Known rows, with every step that occurs
x/a/d/z: [-2.68 -2.93 -2.06  2.08  0.36 -1.02  0.80 -0.54 -1.91  1.10 -1.05  1.03
  1.05 -0.87 -0.09  1.28 -2.77]
v/x/a/d/z/s/k/h: [-4.36 -2.40 -0.69 -0.54  0.01 -1.37  0.96 -1.28 -0.06 -0.57 -0.96  0.36
  2.20  2.45 -2.03  1.10 -1.79]
d/z/s/a: [-3.27 -0.95  2.49  2.08 -0.41  0.14  0.20 -0.36  0.70  0.92 -1.47 -0.93
  3.14 -0.22 -2.36 -1.15  2.16]
x/a/s: [-1.98 -3.16 -6.68  2.80  0.05 -0.58  0.94  2.29 -1.90 -0.20 -0.18  0.71
 -0.52 -1.65 -3.08  2.49 -2.46]
s/a: [ 0.37 -0.44  0.10  1.66 -0.92 -0.06 -0.20  1.03  1.31  1.29 -1.97 -1.13
  0.52  0.70 -3.86  0.41  1.71]
s/z: [-1.71 -0.69 -0.58  3.08 -1.27  0.40  0.10  1.31 -2.56 -1.52 -2.08 -1.95
  1.55 -1.19  1.05  1.98  2.07]
v/x/a/s/z: [-5.15 -1.08 -4.98  2.37 -1.21  0.08  0.62  1.78 -1.61 -1.70 -0.81  0.05
  1.03  1.29 -1.58  3.77  0.08]
z/d/v/x: [-5.47  0.86  5.40  1.30 -0.53  0.30  0.49 -1.71  1.19 -0.72 -1.81 -2.00
  2.11 -1.00  1.27  0.87 -0.34]
z/d/v/x/a/s: [-6.22 -0.29  1.48  1.80 -0.54 -0.11  0.76 -0.62  0.25 -0.65 -1.21 -0.67
  1.54 -1.41  0.47  1.94 -1.94]
s/z/d: [-3.56  0.42  1.52  3.18 -0.85  0.49  0.28  0.27 -2.17 -1.96 -2.47 -2.74
  1.70 -1.87  3.55  2.05  0.28]
v/x/a/d/z/s: [-4.94 -0.65  1.07  1.50 -0.30 -0.56  0.52 -0.89 -0.79 -0.63 -0.66  0.34
  2.08  1.51 -0.74  0.91 -1.38]
v/x/a/s: [-4.65 -1.33 -4.64  1.85 -0.49 -0.04  0.77  1.26 -0.33 -1.16 -0.42  0.23
  0.47  1.49 -2.91  3.13 -0.81]
d/v/x/a: [-3.74 -0.72  1.74  0.52 -1.66 -0.44  0.65  0.07 -0.21  0.54 -0.89 -0.14
  2.14 -0.43 -2.57  0.76  0.82]
z/x/a/s/k: [-0.98 -2.40 -8.02  1.17  0.07  0.37  1.67  2.57  0.28  0.59 -0.55 -0.69
  0.61  0.50 -1.90  1.58 -3.40]
x/a/s/k: [-0.39 -4.45 -7.82  1.42  0.28 -0.61  1.18  3.41 -1.33  1.06 -0.50  0.52
 -0.76 -0.83 -4.50  2.66 -1.78]
d/z/s: [-4.00 -1.48  2.44  2.41  0.25  0.28  0.54 -0.72 -0.13 -0.13 -1.03 -1.26
  3.07 -1.17 -0.93 -0.89  1.27]
d/z/x/a: [-4.78 -1.47 -4.27  1.27 -0.05  0.58  1.71 -0.35  0.54  1.04 -1.07 -0.87
  3.27  0.31  0.46  0.43 -1.04]
v/x/a: [-3.70 -0.28 -1.69  0.78 -0.69 -0.27  0.84  0.50 -0.37 -0.63 -0.68 -0.67
  1.06  1.49 -2.51  1.89 -0.19]

Rows
[-2.12 -0.22 -1.45  2.50 -1.93 -0.01  0.73  0.73 -2.89 -0.53 -1.76 -0.77
  2.53 -1.22  3.10  1.08 -1.68]
s/z/x/a/d/v
[-4.35 -3.44 -7.72  1.08  0.23  0.78  1.79  1.09  1.00  1.60 -1.08 -0.28
  2.63  1.01 -1.01  1.62 -1.06]
d/z/x/a/s/k
[ 0.75  0.37  4.21  2.23 -0.73 -0.38 -0.29  0.93  0.04 -0.01 -1.07 -1.57
  1.16 -0.76 -3.79 -1.83  0.79]
z/s/a
[-1.73 -0.20 -2.91  2.80 -1.37  0.13  0.77  1.05 -2.91 -1.12 -1.70 -1.13
  1.95 -0.33  3.22  1.63 -2.22]
s/z/x/a/d
[-2.17 -1.35 -7.17  2.29 -0.11  0.38  1.51  1.66 -0.21 -0.46 -0.32 -0.54
  0.80 -0.08 -0.76  1.43 -3.86]
z/x/a/s
[-0.24 -2.37 -1.48  2.12  0.27 -1.30  0.54  0.30 -2.30  0.40 -0.83  0.63
 -0.29 -1.25 -0.77  1.10 -3.76]
x/a/d
[-0.72 -2.41  0.54  1.79 -0.45 -1.49  0.50 -0.12 -2.31  1.16 -0.84  1.13
  0.47 -2.20 -0.90  0.57 -3.20]
x/a/d/v
[-1.16 -0.76 -1.54  1.47 -0.55 -0.37  1.12 -0.17 -0.45  0.64 -0.80 -0.17
  1.60 -0.57  0.99 -0.12 -4.47]
z/x/a/d/v
[-2.71 -1.02  4.57  2.10 -0.53 -0.45 -0.41 -1.84  0.32 -0.14 -1.63  0.37
  1.28  0.42  0.27  0.98 -0.71]
a/d/v/x
[-5.36  0.71  2.36  2.03 -2.05  0.03  0.56  0.16 -2.45 -1.34 -2.14 -1.68
  2.75 -1.81  2.83  2.08  0.38]
s/z/d/v/x/a
[-0.46 -4.48 -6.16  2.17  0.73  0.43  0.48  2.95  0.68  0.35 -1.21 -0.37
 -0.75  0.26 -4.12  2.99  0.25]
a/s/k
[-5.02 -1.17 -1.00  1.89 -2.18 -0.16  0.46  1.11 -1.47 -0.41 -1.11  0.43
  2.22 -0.64 -1.58  2.44  1.22]
d/v/x/a/s/z
[ 0.98  0.02  5.38  2.76 -0.39 -0.76 -0.71  0.03 -0.25 -0.04 -1.30 -0.67
  0.75 -0.48 -2.48 -1.69 -0.89]
z/s/a/d
[-4.51 -1.50 -3.53  4.67 -0.34  0.75  0.22  1.42 -1.79 -2.41 -1.76 -1.10
  0.53 -1.62  1.76  3.84 -0.62]
a/s/z/d
[-3.72 -2.07 -5.54  3.43 -0.58 -0.35  0.94  2.20 -3.36 -1.18 -1.00 -0.03
  0.29 -2.34  0.22  3.29 -2.51]
x/a/s/z/d
[-2.87 -1.88  3.64  3.21  0.76 -0.35 -0.11 -1.95 -0.59 -0.19 -1.34  0.05
  1.93 -0.63  1.08 -0.35 -1.38]
a/d/z/s
[-6.29 -0.33 -3.66  2.40 -0.98  0.15  0.76  1.08 -1.39 -2.05 -1.08 -0.45
  1.09  0.85  0.02  3.75 -1.09]
v/x/a/s/z/d
[-3.72 -1.70  0.11  0.43 -0.11 -0.60  0.66 -0.08 -0.35  0.33 -0.92  0.22
  1.92  2.14 -2.04  1.16 -0.77]
v/x/a/d/z/s/k
[-2.32 -3.58  1.82  1.18  1.09 -1.09  0.33 -2.29  0.15 -0.13 -1.63  0.05
  2.06  0.37 -0.01 -0.19 -1.75]
a/d/z/s/k/h
[-5.55 -2.32 -6.70  2.18  0.05  0.80  1.65  0.22  0.54  0.63 -0.86 -0.13
  2.82  0.36  0.13  1.44 -1.55]
d/z/x/a/s
[-0.88 -0.65 -3.04  1.72  0.06 -0.17  1.17  0.02 -0.48  0.11 -0.76 -0.54
  0.98  0.22  1.06  0.34 -4.90]
z/x/a/d
[-4.94 -3.98 -8.38  0.04  0.36  0.05  2.09 -0.11  1.29  0.72 -1.12 -0.14
  2.97  1.35 -1.06  1.60 -1.94]
d/z/x/a/s/k/h
[-1.05 -5.14 -8.61  0.42  0.46 -1.35  1.44  2.16 -1.04  0.11 -0.53  0.64
 -0.41 -0.49 -4.55  2.67 -2.80]
x/a/s/k/h
[-4.52 -1.50 -0.65  1.38 -1.45 -0.31  0.59  0.58 -0.20  0.12 -0.65  0.56
  1.66 -0.45 -2.89  1.79  0.37]
d/v/x/a/s
